Each row comes from the steps of one walk. Every step used is in the known rows, and no mark comes twice. Write the walk behind each row, first mark first.
Known rows:
bukid > disig > peze > tilu > rasu > refiv: 1.010, -0.916, -2.600, 0.320, -1.874, 2.493, 0.546, 0.214, 4.640, 3.624, -1.040, 1.889, 3.959, -1.355, 4.141, -0.345, 0.125, -0.657, -5.095, -1.671, -0.004, -1.432, 2.723
refiv > bukid > disig > peze > tilu: 0.707, -1.650, -1.790, -0.561, -1.554, 2.096, 2.853, 0.397, 3.810, 3.141, -1.418, -0.901, 4.367, -1.116, 2.430, -0.309, 1.272, -1.827, -1.777, -1.477, 3.875, -0.132, -1.588
rasu > refiv > bukid > disig > peze > tilu: 1.296, -1.582, -2.548, -1.309, -3.440, 2.034, 0.184, 0.132, 4.653, 3.544, -0.965, 0.297, 4.464, 0.660, 2.269, -0.528, 2.782, -2.223, -4.006, -1.003, 2.820, 0.019, -0.395
bukid > disig: 0.445, 0.093, 0.227, 1.685, 1.749, 1.166, 1.938, -0.073, 1.673, -1.956, -0.248, 0.987, 2.414, -3.324, 2.427, 0.782, 0.942, -1.099, -0.817, -0.176, 1.730, 0.317, -1.141
tilu > peze > disig > bukid: 0.758, -1.434, 2.941, 2.521, 0.279, 1.506, 2.369, 0.235, 0.579, 3.113, 0.618, -1.075, 2.066, -2.761, 1.861, -2.526, 2.109, -0.230, 3.921, -0.057, 2.158, 1.112, 1.088
rasu > tilu > peze > refiv > bukid: 0.039, -2.170, 1.433, 0.873, -2.627, 1.662, -1.816, 0.816, 1.427, 0.457, -1.686, 2.557, 2.891, 3.512, -0.388, 0.945, 3.528, -4.190, -0.533, 0.294, 1.208, 1.406, -0.297
refiv > rasu > disig > bukid: 1.529, 0.709, 0.475, 2.321, 1.849, 2.559, -0.241, 2.274, 0.211, 0.215, 0.893, -1.677, 2.278, -1.077, -0.757, 1.014, -0.387, -1.070, 0.224, 0.974, 2.769, 0.165, -0.023
refiv > peze: 0.547, -0.488, -0.692, -0.715, 0.770, 1.797, 1.388, 1.741, 1.107, -0.750, 0.088, 0.123, 0.484, -1.754, 0.759, -0.340, 0.756, -3.601, 0.904, 0.299, 2.000, -1.349, -2.317
peze > tilu > rasu > refiv > bukid: 2.168, -2.090, -2.325, 0.702, -3.661, 4.734, -2.353, 1.590, 2.348, 2.283, -1.738, 1.804, 3.874, 3.353, 4.127, 2.925, 4.315, -2.589, -4.195, -1.267, -0.944, -1.232, 0.163
refiv > bukid > disig > peze: 0.726, -1.941, -1.302, -0.338, -0.252, 0.694, 1.621, 0.963, 2.174, 0.798, -0.769, -1.641, 4.493, -0.460, 2.747, -1.956, 1.343, -0.741, -0.088, 0.272, 4.017, 0.031, -2.677
rasu > refiv > bukid: 1.448, -1.561, -1.058, 0.124, -2.844, 2.222, -3.194, 1.181, 1.290, -0.769, -0.261, 0.284, 2.910, 3.348, 1.652, 0.469, 4.987, -2.088, -1.449, 0.817, 0.978, 0.128, -2.028
tilu > bukid > disig > peze > refiv > rasu: 2.043, 1.332, -0.689, 1.228, 0.102, 0.724, -0.684, 1.582, 2.930, 2.331, 0.555, 0.240, 4.787, -1.251, 1.100, -3.831, -1.523, -3.258, 0.600, 0.603, 1.505, -0.296, 1.093
refiv > rasu: 0.438, 0.784, -1.516, 2.422, 1.434, 2.409, 0.381, 1.667, 0.217, -1.430, -0.281, -0.027, 0.255, -1.425, 0.450, -0.266, -0.699, -2.093, 0.546, -0.136, -0.114, -1.769, -0.520
rasu > refiv > bukid > disig > peze: 1.477, -1.898, -1.929, -1.009, -2.415, 0.498, -0.907, 0.626, 3.013, 1.149, -0.214, -0.404, 4.566, 1.273, 2.664, -2.205, 2.798, -1.010, -2.348, 0.658, 2.935, 0.072, -1.414
bukid > disig > peze > refiv > rasu > tilu: 0.925, 0.879, -1.442, 2.578, -0.192, 0.674, 0.233, 2.143, 4.205, 1.024, -0.373, 2.085, 1.988, -0.203, -1.636, -0.808, -2.248, -2.903, -3.657, 0.281, 1.555, 0.251, 2.017
disig > bukid: 0.990, 1.142, 1.292, 0.531, 0.893, 1.942, -1.408, 0.873, 0.550, 0.449, 1.563, -1.777, 2.899, 0.484, 0.620, -0.811, 1.496, 0.434, 1.484, 1.224, 2.067, 0.037, -0.594
refiv > peze > tilu > bukid > disig > rasu: 1.814, 1.577, -0.532, -2.179, 0.661, 4.781, 4.771, 2.021, 2.427, 2.757, -0.455, 0.511, 4.149, -4.707, 5.656, 0.671, -0.130, -7.851, -2.258, -0.449, -0.182, -1.983, 1.134
bukid > disig > peze > tilu > rasu: 0.451, -0.995, -1.978, 0.972, 0.159, 2.601, 3.225, 0.518, 3.650, 3.284, -1.628, 0.590, 3.935, -3.177, 4.358, -0.061, -1.392, -0.248, -2.811, -2.192, 1.019, -1.563, 1.552
tilu > bukid > disig: 0.886, 0.803, 1.187, 0.599, 1.910, 1.995, 0.167, -0.704, 1.242, -0.732, -0.090, 0.069, 4.703, -2.988, 3.455, -0.142, 0.917, -2.089, 1.004, 0.359, 1.487, 0.759, -0.700
refiv > bukid > disig > rasu > tilu: 1.069, -0.254, -0.394, 0.643, -0.157, 3.971, 2.497, 2.790, 1.347, -1.407, -1.407, 0.526, 3.754, 0.185, 4.223, 3.266, 1.871, -4.516, -4.934, 1.095, 0.103, 0.064, 0.109
bukid > disig > peze > refiv > rasu: 1.529, 0.546, -1.698, 2.327, -0.007, -0.239, 1.074, 2.242, 3.346, 1.090, 0.428, 1.097, 2.496, -1.399, 0.022, -2.980, -1.503, -2.241, -1.178, 0.066, 1.707, -0.583, 0.624
rasu > disig: -0.153, -1.565, 1.199, 2.605, 0.893, 1.657, 1.074, 1.031, 1.125, -2.589, -0.478, -0.175, 1.222, -2.245, -0.698, 2.740, 1.766, -1.117, -0.119, 0.037, 3.165, 1.516, -1.065
peze > tilu > bukid > disig: 0.742, 1.086, 0.552, 0.453, 0.678, 3.556, 1.390, -1.256, 2.924, 1.710, -0.756, 0.782, 4.493, -3.582, 3.061, 1.645, 0.857, -3.322, -0.687, -1.401, 1.467, 0.570, 0.509

Write each row's walk:
-0.327, -0.187, -1.231, 0.291, -0.016, 1.364, 3.525, -0.398, 4.297, 2.500, -0.759, -0.113, 2.668, -3.712, 1.449, -0.845, -0.724, -1.002, -1.681, -1.667, 2.997, -0.272, 0.480	bukid > disig > peze > tilu
-0.335, 0.390, -0.382, -0.788, -0.967, 2.847, 0.102, -0.368, 2.994, 4.022, -0.356, -2.127, 3.701, -1.220, 0.575, -2.042, -0.121, -1.871, 1.608, -0.972, 2.267, -0.468, 0.996	disig > peze > tilu > bukid
0.132, -0.066, -1.064, 0.878, 0.015, 3.546, 1.401, 1.057, 2.648, 3.754, -0.997, -2.087, 3.117, -2.773, -0.708, -0.240, -2.016, -3.261, 0.304, -1.294, 2.940, -0.458, 1.574	refiv > rasu > disig > peze > tilu > bukid
1.983, 1.399, -1.170, -2.971, -2.351, 5.176, 0.331, 2.434, 2.456, 3.401, 0.240, 0.440, 2.890, -0.694, 3.825, -0.095, 1.910, -8.071, -3.034, 0.351, -1.641, -2.524, 2.306	disig > rasu > refiv > peze > tilu > bukid
1.996, -1.228, -2.026, -0.629, -0.907, 2.654, -1.567, 2.288, 1.390, 0.369, -0.258, 2.165, 1.870, 0.600, 3.590, 0.060, 1.579, -3.229, -2.433, 0.357, -1.002, -2.478, -0.133	tilu > rasu > refiv > peze
1.644, -1.611, 1.191, 0.392, -1.590, 1.330, 2.731, 2.351, 0.530, 0.202, -0.911, 2.105, 4.833, -0.385, 5.550, -1.156, 3.418, -5.529, -1.536, 0.665, -0.344, -0.336, 0.164	tilu > peze > refiv > bukid > disig > rasu
2.879, 0.717, 1.190, 3.316, 0.018, 1.767, -1.776, 3.270, 1.600, 0.599, 1.605, 0.292, 2.865, 1.050, -2.355, 0.880, 0.946, -2.228, -0.609, 1.332, 2.559, 1.244, 0.690	peze > refiv > rasu > disig > bukid
1.169, 2.009, 0.490, 0.060, 0.568, 4.697, 3.478, 0.888, 2.198, 1.724, -0.523, 0.057, 4.691, -4.019, 5.573, 1.320, 0.513, -5.244, -2.400, -0.566, -0.845, -0.740, 2.309	peze > tilu > bukid > disig > rasu
1.334, -1.460, -0.365, 0.898, 0.241, 1.812, 1.111, 0.737, 1.258, -1.401, -0.904, 0.249, 4.074, -0.625, 3.382, 1.271, 2.829, -1.939, -0.709, 0.126, 2.503, 0.569, -3.139	refiv > bukid > disig
3.112, -0.651, 0.049, 1.581, -1.771, 2.243, 1.735, 3.942, 1.880, -0.909, -0.002, 1.386, 4.727, 1.058, 4.227, 0.922, 3.914, -5.022, -3.407, 1.180, 0.172, 0.216, -0.675	peze > refiv > bukid > disig > rasu
1.184, -0.457, 0.035, 1.563, -0.752, -0.914, 0.838, 1.162, 4.036, 0.516, 0.668, 0.971, 3.278, -1.077, 0.081, -2.452, 0.662, -0.987, -0.972, 0.251, 2.935, 0.960, 0.077	bukid > disig > peze > refiv
1.434, 0.929, -0.558, 0.704, -0.478, 2.122, 1.358, 1.771, 1.780, -1.584, 0.457, 1.596, 2.561, -2.016, 4.820, 0.201, 1.985, -3.273, -4.942, 1.112, -1.568, -0.840, 1.871	bukid > disig > rasu > refiv
0.340, 0.708, -1.536, 2.532, -1.252, 1.205, -1.470, 2.833, 3.386, 1.294, -0.156, 0.889, 0.750, 2.059, -3.399, -1.227, -1.645, -2.743, -2.071, 0.399, 1.025, -0.345, 2.036	disig > peze > refiv > rasu > tilu
2.572, 1.346, -0.481, -2.651, -0.235, 3.169, 0.827, 2.290, 1.581, 0.730, 0.697, 1.005, 4.289, -2.425, 5.998, -1.143, 1.387, -7.084, -2.973, 1.857, -1.010, -1.703, 1.189	tilu > bukid > disig > rasu > refiv > peze
3.060, -2.333, -0.478, 3.038, -3.846, 3.808, 1.482, 4.153, 1.805, 0.755, 0.106, -0.407, 1.964, 1.095, 3.987, 0.690, 5.714, -4.211, -2.574, 0.686, -0.643, 0.490, 0.914	peze > disig > rasu > refiv > bukid
1.588, -0.792, 0.887, 2.060, 0.232, 4.580, 0.405, 1.581, 1.974, 2.866, -0.261, -0.269, 4.197, -0.675, 1.906, 3.948, 1.016, -0.284, -2.206, -0.824, 2.049, 0.387, 1.621	peze > tilu > rasu > disig > bukid
1.945, -0.722, -1.222, -0.203, -2.975, 3.434, -1.164, 3.220, 0.528, -0.788, 0.002, -0.429, 2.985, 2.965, 3.957, 0.185, 4.521, -4.053, -3.161, 1.517, -1.250, -1.282, -0.116	disig > rasu > refiv > bukid
2.191, 0.603, -1.456, -1.590, -0.323, 2.215, 2.622, 2.792, 2.054, -0.529, 0.450, 1.838, 1.983, -2.724, 4.941, -0.404, 1.315, -5.909, -4.619, 1.314, -0.865, -2.187, 0.571	bukid > disig > rasu > refiv > peze
0.245, 0.317, 0.288, -0.473, 1.228, 0.927, 0.647, -0.528, 2.174, 1.358, 0.148, -1.737, 4.940, -2.796, 2.840, -3.245, -0.748, -0.880, 1.696, 0.578, 2.904, 0.236, -0.097	tilu > bukid > disig > peze
-1.848, 0.024, 1.181, 0.397, 0.475, 2.904, 2.433, 1.083, -0.283, -0.633, -1.622, 0.810, 0.778, -1.670, 2.739, 0.171, -0.180, -4.020, -1.634, 0.550, -1.769, -1.279, 2.909	disig > rasu > tilu > peze
1.815, -0.694, -0.552, 0.477, 0.111, 3.008, 3.210, 2.915, 0.429, -1.382, -0.628, -0.419, 4.271, -0.979, 5.846, 0.889, 2.412, -3.791, -2.475, 0.817, 0.232, -0.843, -1.288	refiv > bukid > disig > rasu
-0.056, -1.181, -1.907, 1.029, -0.862, 3.176, 1.406, 1.240, 2.783, 3.485, -1.386, -0.584, 2.577, -0.859, 2.514, -0.401, -0.818, -0.157, -1.249, -1.980, 0.594, -2.086, 1.401	disig > peze > tilu > rasu
1.544, -3.468, 0.382, 1.617, -3.119, 0.363, -0.757, 2.837, 3.023, 0.648, -0.227, -0.941, 3.933, 2.754, -1.934, -0.047, 3.556, -1.910, -0.497, 0.803, 5.303, 2.258, -1.815	rasu > disig > peze > refiv > bukid
-1.103, -2.275, 2.223, 3.929, -0.160, 2.125, 3.163, -0.188, 1.695, 1.047, -1.836, 1.431, -0.439, -3.137, 0.316, 0.889, 1.315, -2.209, 0.813, -1.048, 1.169, 1.811, 2.051	rasu > tilu > peze > disig
-0.032, 1.240, 1.431, 0.887, 1.708, 2.931, -0.475, -0.772, 2.127, -0.667, -0.749, 0.988, 4.188, -1.875, 1.847, 2.198, 0.163, -2.801, -1.335, 0.656, 1.248, 1.572, 0.788	rasu > tilu > bukid > disig
0.479, -2.120, -0.005, 3.200, 0.028, 4.323, 1.870, 1.366, 2.254, 0.592, -2.047, 1.233, 2.336, -2.311, 1.902, 5.172, 1.008, -1.543, -2.885, -2.046, 1.041, 0.171, 1.296	peze > tilu > rasu > disig
2.762, -0.717, 1.074, 1.508, 0.178, 2.383, 2.621, 2.887, 1.946, 3.111, 1.715, -1.358, 1.447, -1.962, 0.770, -0.973, 1.918, -2.453, 2.206, 0.617, 3.506, 0.590, -0.900	refiv > peze > disig > bukid
